What can hang from each mark:
J_292: J_253 J_900
J_253: J_292 J_888
J_531: J_556 J_888
J_556: J_531
J_888: J_253 J_900
J_900: J_319 J_531 J_888
J_319: J_292 J_900

Every row comes from one small tree of marks. The marks that hang from a mark follow it in brackets, in the order of their numbers. Every link used is in the known rows. Which tree was each row made from?
(in the rows, 128 means zero)
Known rows:
J_900[J_888]: [128 124 130 115 106 133 120 140 134 112  89 114 166 156 149 118 101 152
 134 159]
J_900[J_319[J_292] J_888[J_253]]: [ 88 125 103  95 109 152 132 124 124 121 113 126 114 153 148 121  85 135
 113 155]
J_292[J_253[J_888] J_900]: [133 103 129  99  81 178 125  99  85 104  93 121 129 161 156 128 112 168
 125 165]
J_531[J_556 J_888[J_253 J_900[J_319[J_292]]]]: [ 92 140 112  92 118 165 175 134 122 120  58 120 111 198 148 111 102 114
 112 153]
J_253[J_292[J_900[J_888]]]: [146 132 123  87  86 148 111 118 110 115  68 106 163 166 159 119 103 157
 130 162]
J_253[J_292 J_888[J_900]]: [166  98 131  99  92 169 136 127 124 123  69 117 117 162 161 112 126 163
 155 148]
J_556[J_531[J_888[J_253 J_900[J_319[J_292]]]]]: [ 94 135 106 111 110 157 170 171 127 121  72 115  57 173 155 114 114 136
 115 143]
J_531[J_556 J_888]: [131 147 139 116 120 142 143 138 125 103  42 116 179 186 151 109 101 141
 137 156]
J_319[J_292]: [119 133 136 104  96 149 123 147  95 103 115 120 101 134 152 118 102 144
 143 154]
J_900[J_531 J_888[J_253[J_292]]]: [150  97 117  95 104 127 150  81 145 127  69 117 138 170 165 107  97 184
 116 152]
J_531[J_888[J_900[J_319]]]: [117 142 131 110 113 156 148 183 142 116  64 119 130 189 148 112 100 121
 132 160]
J_888[J_253[J_292] J_900[J_319 J_531[J_556]]]: [123 109 109  59 112 154 173  90 157 137  37 126 125 200 166 103 107 159
 116 162]
J_319[J_292[J_253] J_900[J_531 J_888]]: [104 119 129  89 100 144 140  86 125 125  81 109  88 141 156 112 114 164
  99 162]
J_319[J_292[J_253] J_900[J_531[J_556] J_888]]: [ 99 125 124  76 110 143 148  58 131 128  57 110 122 156 154 106 121 163
  95 166]
J_900[J_319[J_292] J_531 J_888]: [ 96 110 104  89 105 141 128 106 141 120 102 120 132 152 156 104  94 159
 113 168]
J_292[J_900]: [129 129 136 105  88 151 121 159 100 105  90 112 143 159 156 122 105 148
 135 162]
J_900[J_319[J_292] J_531[J_556 J_888[J_253]]]: [ 97 126 107  91 120 147 170  94 132 116  61 128 129 190 159 100  87 149
 104 156]
J_556[J_531[J_888[J_900]]]: [133 131 133 133 107 140 161 186 139 114  47 103 111 175 155 110 130 153
 135 147]
J_253[J_292[J_900] J_888]: [162 105 125  94  79 173 116 110 100 111  75 115 142 159 165 115 109 173
 147 153]
J_253[J_888]: [144  98 132 122 101 161 122 137 124 108  94 122 144 146 156 115 106 167
 151 152]
J_900[J_319 J_531 J_888]: [110 107 110  95 112 133 130 120 165 122  83 121 165 166 156 105  91 166
 117 172]

Write each row's tree:
[109 123 113 100 127 142 173 106 155 118  38 126 160 203 160 100  85 154
 107 160] -> J_900[J_319 J_531[J_556 J_888[J_253]]]
[123  98 119 103 102 177 133 156 143 123  87 128 125 166 153 114 112 146
 144 160] -> J_253[J_888[J_900[J_319]]]
[143  90 105  78  83 172 123  91 132 121  69 123 141 170 174 103  99 186
 131 164] -> J_253[J_292[J_900[J_319 J_531]] J_888]
[119 112 118 109  96 146 140 130 114 117  88 110 153 172 152 125  99 153
 111 157] -> J_292[J_900[J_888[J_253]]]
[127 125 135 114 125 137 180 119 155 125  19 107 139 189 161  96 104 158
 106 146] -> J_319[J_900[J_531[J_556 J_888[J_253]]]]
[150 141 123 121 108 137 153 138 124 111  45 113  98 169 165 113 105 166
 132 136] -> J_556[J_531[J_888[J_253[J_292]]]]
[137 122 134 111 119 131 161 110 143 109  32 113 180 191 161  97 102 167
 124 160] -> J_900[J_531[J_556 J_888]]
[106  82 101  74 104 174 159  86 146 129  73 123 121 171 159  97 125 164
 124 165] -> J_253[J_888[J_900[J_319[J_292] J_531[J_556]]]]
[109 144 119 120 112 149 150 191 154 118  47 111 110 179 154 110 119 138
 132 154] -> J_556[J_531[J_888[J_900[J_319]]]]
[127 110 124  86  97 145 146 105 124 112  53 110 177 181 163 104 113 174
 121 171] -> J_292[J_900[J_531[J_556]]]
[ 98 115 114  89  95 185 120  92  97 108 119 137  86 140 152 126  97 148
 131 165] -> J_900[J_319[J_292[J_253[J_888]]]]
[136 107 125 118  97 139 170 131 119 110  62 108 137 193 165 108  93 170
 105 150] -> J_292[J_900[J_531[J_888[J_253]]]]
[122 124 134 117 109 141 170 134 127 120  70 109  71 159 162  99  99 154
 105 137] -> J_319[J_292 J_900[J_531[J_888[J_253]]]]
[146 128 127  88  85 156 134 124  93 113  78 116 116 170 164 123  95 155
 129 151] -> J_888[J_253[J_292[J_900]]]
[115 106 124  86 105 149 150 152 155 126  77 121 120 176 159 106 110 153
 125 169] -> J_888[J_900[J_319 J_531]]
[109  85 111  71 108 177 165  66 151 131  53 132 138 191 159 106 122 170
 113 175] -> J_292[J_253[J_888[J_900[J_319 J_531[J_556]]]]]
[118 112  98  67 119 140 152  58 165 134  42 128 169 191 164 103  90 170
 110 164] -> J_900[J_319 J_531[J_556] J_888[J_253[J_292]]]
[129 149 117  92  98 163 137 137 106 111  55 120 126 195 163 119  76 135
 118 153] -> J_531[J_888[J_253[J_292[J_900[J_319]]]]]
[155  93 128  85  97 143 171 115 136 130  64 116  91 179 168 107 113 174
 124 150] -> J_888[J_253[J_292] J_900[J_531]]
[120 119 104  56 100 157 151  75 131 125  44 126 149 196 171 106  91 166
 111 168] -> J_888[J_253[J_292[J_900[J_319 J_531[J_556]]]]]
[137 125 117  95 112 144 157 113 143 120  51 126 121 191 169 103  77 163
 117 152] -> J_900[J_319 J_531[J_888[J_253[J_292]]]]
[ 95 122 102  95 101 156 132 135 128 120  88 119 155 177 152 124  87 138
 107 164] -> J_292[J_900[J_319 J_888[J_253]]]
[108 116 110  98  89 152 140 119  90 113 110 106 121 159 151 125 101 148
 107 153] -> J_319[J_292[J_900[J_888[J_253]]]]
[ 91 116 100  73 115 142 136  78 147 123  73 121 164 167 156 100  99 158
 112 173] -> J_900[J_319[J_292] J_531[J_556] J_888]
[134  95 100  64  93 174 131  61 139 123  40 122 174 183 173 100 104 183
 129 169] -> J_253[J_292[J_900[J_319 J_531[J_556]]] J_888]
[128 126 133 112 121 148 183 142 131 118  36 114 144 209 148 110 113 133
 119 148] -> J_531[J_556 J_888[J_253 J_900]]
[134 140 124  96 109 158 160 152 132 123  51 122 102 200 157 115  91 127
 127 149] -> J_531[J_888[J_253[J_292] J_900[J_319]]]
[136  93 134 102  93 175 147 116 112 117  87 124 105 165 151 125 125 158
 132 158] -> J_292[J_253[J_888[J_900]]]
[122 138 109  76  92 156 104 124 120 119  71 116 165 172 158 119  92 143
 128 169] -> J_253[J_292[J_900[J_319 J_888]]]
